Every row comes from one small tree of marks. The marks that hang from a mark follow it in brackets, in alphabetical order. Every link used is in the known rows. Which tree was each row made from?
Known rows
safa[lozasu[tedo[tebil]]]: [-0.34 -0.08  0.04 -0.28  0.10  0.00  0.33 -0.09 -0.18  0.11 -0.20  0.00
  0.06 -0.07  0.20  0.14 -0.25  0.12 -0.04 -0.16]
safa[lozasu[felod[vumi] tedo]]: [-0.27 -0.10  0.04 -0.10 -0.17  0.10  0.21  0.18 -0.07 -0.10 -0.18  0.09
  0.04 -0.24  0.31 -0.22  0.12  0.09  0.17 -0.09]
tebil[lumos tedo[lozasu[felod[vumi] safa]]]: [ 0.39  0.09 -0.06  0.41 -0.35  0.05 -0.08  0.05 -0.06  0.05  0.01  0.16
  0.06  0.11 -0.19 -0.32  0.47 -0.41 -0.17  0.26]
lozasu[felod[futid vumi] safa tedo[tebil]]: [-0.09  0.10  0.05  0.33  0.00 -0.17 -0.14  0.08 -0.10  0.12 -0.01 -0.13
  0.09 -0.29  0.11 -0.02 -0.07  0.07 -0.48  0.28]
futid[felod]: [-0.04  0.05 -0.05 -0.13 -0.01  0.07 -0.17  0.19  0.08 -0.28 -0.03 -0.12
 -0.30 -0.14 -0.10 -0.13 -0.03  0.13  0.19 -0.08]
tebil[tedo]: [ 0.01 -0.15 -0.16 -0.01 -0.06 -0.26 -0.13  0.08 -0.16  0.13 -0.01  0.11
 -0.23  0.04 -0.09  0.05  0.04  0.04  0.20 -0.09]
lozasu[safa tedo[tebil[lumos[meno]]]]: [ 0.17 -0.22  0.04  0.06 -0.03 -0.10 -0.35 -0.10 -0.34  0.05 -0.04  0.04
  0.04  0.10 -0.22 -0.01 -0.26 -0.05 -0.09  0.13]
lozasu[tedo[tebil[lumos]]]: [-0.05 -0.18  0.04  0.01 -0.03 -0.09  0.06  0.03 -0.27 -0.01  0.16  0.11
 -0.05  0.18  0.13  0.07 -0.10  0.10 -0.01  0.06]
tedo[lozasu]: [-0.07  0.18 -0.18 -0.07  0.00  0.10  0.02 -0.13  0.23  0.03 -0.13 -0.02
 -0.20  0.10  0.10  0.13  0.00  0.03  0.06 -0.12]
felod[vumi]: [-0.10 -0.10 -0.18  0.15 -0.14 -0.13 -0.16  0.03  0.13  0.04 -0.04 -0.06
 -0.27 -0.25  0.29 -0.20  0.00 -0.03  0.33 -0.03]
vumi[felod]: [-0.03  0.14 -0.07  0.06  0.14  0.05 -0.23  0.13 -0.08 -0.08  0.14 -0.30
 -0.38 -0.10  0.18 -0.09 -0.10 -0.08  0.29 -0.25]
tebil[lumos[meno] tedo]: [ 0.28 -0.36 -0.04 -0.10 -0.09 -0.18 -0.36  0.00 -0.15  0.04  0.18  0.16
 -0.13  0.22 -0.36 -0.04  0.05 -0.07  0.45 -0.06]
lumos[meno tebil[tedo]]: [-0.04 -0.25  0.15 -0.14  0.18 -0.36 -0.17 -0.06 -0.01  0.12 -0.06  0.00
 -0.10 -0.07 -0.04  0.07 -0.39  0.09  0.01 -0.09]
safa[lozasu[tedo]]: [-0.23 -0.08 -0.15 -0.40 -0.11  0.03  0.16  0.01 -0.16  0.04 -0.17  0.04
 -0.01  0.06  0.13  0.06 -0.10  0.18  0.23 -0.21]
lumos[meno]: [-0.02 -0.16 -0.11 -0.11  0.04 -0.08 -0.35 -0.05  0.11 -0.04 -0.07 -0.06
 -0.27 -0.11 -0.05  0.03 -0.19  0.11  0.39 -0.22]
lozasu[felod safa tedo[tebil[lumos]]]: [ 0.18  0.00  0.04  0.28 -0.16  0.02 -0.02  0.17 -0.36 -0.16  0.07  0.11
  0.09  0.02 -0.03 -0.11  0.08 -0.09 -0.29  0.22]
tedo[lozasu[felod[vumi] safa] tebil]: [-0.02  0.27  0.04  0.55  0.05  0.12  0.12 -0.11  0.16  0.02 -0.30 -0.07
 -0.04 -0.41  0.19 -0.15  0.07 -0.29 -0.46  0.15]
lozasu[felod tedo]: [-0.15 -0.03 -0.03  0.01 -0.09 -0.01 -0.05  0.26 -0.21 -0.24 -0.01  0.16
 -0.19 -0.06  0.15  0.02  0.05  0.29  0.05 -0.06]
lozasu[felod[futid] tedo]: [-0.13  0.07 -0.07 -0.13 -0.01 -0.07 -0.12  0.22 -0.01 -0.07  0.19 -0.05
 -0.03  0.06  0.03  0.21  0.02  0.41 -0.01  0.05]
lozasu[felod[futid vumi] safa tedo]: [ 0.02  0.09 -0.15  0.19 -0.22 -0.15 -0.31  0.18 -0.06  0.07  0.01 -0.12
  0.05 -0.15  0.04 -0.09  0.07  0.12 -0.19  0.26]
meno[lumos[tebil]]: [ 0.03 -0.08 -0.27 -0.11  0.17 -0.42  0.11 -0.07  0.12  0.12  0.10 -0.10
 -0.02  0.15  0.33 -0.04 -0.32  0.09  0.25 -0.17]
tedo[lozasu[felod] tebil[lumos[meno]]]: [ 0.10  0.08  0.23  0.13  0.22  0.24  0.08 -0.16  0.21 -0.16  0.03  0.08
 -0.01  0.00 -0.07  0.08  0.05 -0.13 -0.04 -0.03]
tebil[lumos[meno] tedo[lozasu[felod safa]]]: [ 0.45  0.04 -0.01  0.15 -0.15  0.09 -0.26 -0.05 -0.08 -0.03 -0.02  0.14
  0.07  0.20 -0.51 -0.09  0.26 -0.32 -0.08  0.11]

Write each row's tree
[-0.07 -0.19  0.28 -0.22  0.07  0.21  0.20  0.03 -0.18 -0.14  0.01  0.10
  0.19  0.01 -0.07 -0.02 -0.06  0.03  0.12 -0.08]
safa[lozasu[felod tedo[tebil[lumos[meno]]]]]
[-0.08 -0.26  0.16 -0.37  0.07  0.10  0.10 -0.15 -0.17  0.03 -0.01  0.05
  0.17  0.14 -0.07  0.06 -0.23  0.02  0.18 -0.12]
safa[lozasu[tedo[tebil[lumos[meno]]]]]
[-0.07  0.17 -0.13 -0.31 -0.02  0.13  0.14  0.08  0.30  0.01  0.11 -0.28
  0.21 -0.05 -0.03  0.11  0.14  0.14  0.20 -0.11]
safa[lozasu[felod[futid]]]
[ 0.29  0.17  0.11  0.27  0.08  0.25 -0.12 -0.19  0.10 -0.10 -0.09 -0.04
  0.08 -0.02 -0.25 -0.03  0.05 -0.30 -0.25  0.11]
tedo[lozasu[felod safa] tebil[lumos[meno]]]
[-0.36  0.05  0.19 -0.09  0.12  0.01  0.31  0.01  0.06  0.13  0.01 -0.13
  0.25 -0.24  0.25  0.03 -0.05  0.17 -0.17  0.04]
safa[lozasu[felod[futid vumi] tedo[tebil]]]
[ 0.23 -0.13  0.00 -0.14 -0.01 -0.01 -0.18 -0.20  0.02  0.10  0.07  0.18
 -0.08  0.39 -0.36  0.07  0.05 -0.12  0.22 -0.04]
tebil[lumos[meno] tedo[lozasu]]
[-0.09  0.29 -0.04  0.13  0.03  0.08  0.02 -0.03  0.47  0.05  0.07 -0.16
 -0.01 -0.09  0.17  0.04  0.20  0.05 -0.08  0.09]
tedo[lozasu[felod[futid vumi]]]
[ 0.18  0.15 -0.24  0.09 -0.13 -0.10 -0.13 -0.12 -0.11  0.23 -0.24  0.05
 -0.08  0.12 -0.27  0.06  0.09 -0.20 -0.24  0.04]
tebil[tedo[lozasu[safa]]]
[ 0.04  0.11 -0.01  0.08  0.08  0.12  0.21 -0.22  0.16  0.04  0.08  0.00
 -0.01  0.22  0.07  0.09  0.02 -0.15 -0.08  0.03]
tedo[lozasu tebil[lumos]]
[ 0.16  0.37  0.02  0.06  0.12 -0.13  0.07 -0.05  0.22  0.19  0.01 -0.20
  0.29  0.10 -0.20  0.22 -0.01 -0.04 -0.71  0.25]
lumos[tebil[tedo[lozasu[felod[futid] safa]]]]
[-0.10 -0.07  0.17 -0.13 -0.06  0.19  0.41  0.12 -0.20 -0.15  0.10  0.11
  0.24  0.07  0.09 -0.04  0.10  0.01  0.00 -0.03]
safa[lozasu[felod tedo[tebil[lumos]]]]
[ 0.13  0.34 -0.21  0.22 -0.15  0.19 -0.04 -0.02  0.15 -0.12 -0.23 -0.06
 -0.05 -0.09 -0.05 -0.01  0.16 -0.15 -0.23  0.03]
tedo[lozasu[felod safa]]
[-0.16 -0.02 -0.06  0.00 -0.17  0.15  0.22  0.14  0.19 -0.08 -0.13 -0.07
  0.00 -0.35  0.28 -0.29  0.22 -0.11  0.32 -0.13]
safa[lozasu[felod[vumi]]]
[ 0.08 -0.19 -0.20 -0.08  0.18 -0.58  0.11 -0.04 -0.11  0.26  0.11  0.04
 -0.01  0.24  0.11 -0.01 -0.24  0.05  0.17 -0.14]
meno[lumos[tebil[tedo]]]
[ 0.25 -0.04  0.14  0.02  0.00  0.10 -0.11 -0.01  0.02 -0.09  0.08  0.24
 -0.06  0.23 -0.35  0.00  0.26 -0.14  0.13 -0.02]
tebil[lumos[meno] tedo[lozasu[felod]]]
[ 0.13  0.05 -0.19  0.43 -0.29 -0.04 -0.25  0.18  0.05 -0.09 -0.16 -0.09
 -0.14 -0.39  0.13 -0.36  0.21 -0.19  0.03  0.11]
lozasu[felod[vumi] safa]
[-0.26  0.01  0.00 -0.21 -0.08  0.05  0.14  0.16  0.11  0.06  0.04 -0.11
  0.22 -0.08  0.18 -0.05  0.09  0.21  0.11  0.02]
safa[lozasu[felod[futid vumi] tedo]]
[ 0.10 -0.23  0.07  0.01  0.12 -0.05 -0.17 -0.13  0.06 -0.01  0.13 -0.01
 -0.09  0.00 -0.09  0.00 -0.15 -0.09  0.25 -0.06]
tedo[tebil[lumos[meno]]]
[-0.21 -0.01 -0.02 -0.26 -0.12  0.15  0.24  0.20 -0.16 -0.16 -0.14  0.10
  0.03 -0.02  0.12 -0.01  0.05  0.17  0.15 -0.19]
safa[lozasu[felod tedo]]
[ 0.03  0.21  0.14  0.26  0.08  0.14  0.20 -0.09  0.42  0.08  0.27 -0.15
  0.15  0.03  0.14  0.02  0.23 -0.12 -0.22  0.25]
tedo[lozasu[felod[futid vumi]] tebil[lumos]]
[-0.03 -0.29  0.16 -0.08  0.09 -0.10 -0.17 -0.06 -0.24  0.00  0.11  0.13
 -0.07  0.14 -0.04  0.07 -0.26  0.11  0.12  0.01]
lozasu[tedo[tebil[lumos[meno]]]]
[ 0.05  0.00  0.12 -0.01  0.20  0.13 -0.02 -0.29  0.19  0.03  0.00  0.01
 -0.06  0.16 -0.08  0.13 -0.13 -0.13  0.05 -0.04]
tedo[lozasu tebil[lumos[meno]]]
[-0.35 -0.01  0.15 -0.16  0.11  0.12  0.42  0.08 -0.19 -0.10 -0.16  0.06
  0.10 -0.19  0.20  0.08 -0.08  0.15 -0.14 -0.14]
safa[lozasu[felod tedo[tebil]]]
[-0.08 -0.02  0.17 -0.16  0.29 -0.18  0.00 -0.24  0.15  0.16 -0.19  0.06
 -0.05  0.07 -0.06  0.22 -0.35  0.01 -0.24 -0.06]
lumos[meno tebil[tedo[lozasu]]]
[-0.31  0.10  0.12 -0.26  0.19  0.07  0.34  0.03  0.01  0.05  0.04 -0.16
  0.27 -0.06  0.07  0.25 -0.10  0.27 -0.21 -0.02]
safa[lozasu[felod[futid] tedo[tebil]]]
[ 0.44  0.27 -0.15  0.11 -0.21  0.03 -0.12  0.04  0.07  0.16  0.26 -0.07
  0.28  0.42 -0.49  0.08  0.41 -0.19 -0.27  0.29]
tebil[lumos tedo[lozasu[felod[futid] safa]]]
[-0.01 -0.20  0.29  0.05  0.12  0.03 -0.08  0.08 -0.23 -0.22  0.15  0.19
 -0.06 -0.02 -0.03  0.01 -0.09  0.11  0.04  0.02]
lozasu[felod tedo[tebil[lumos[meno]]]]
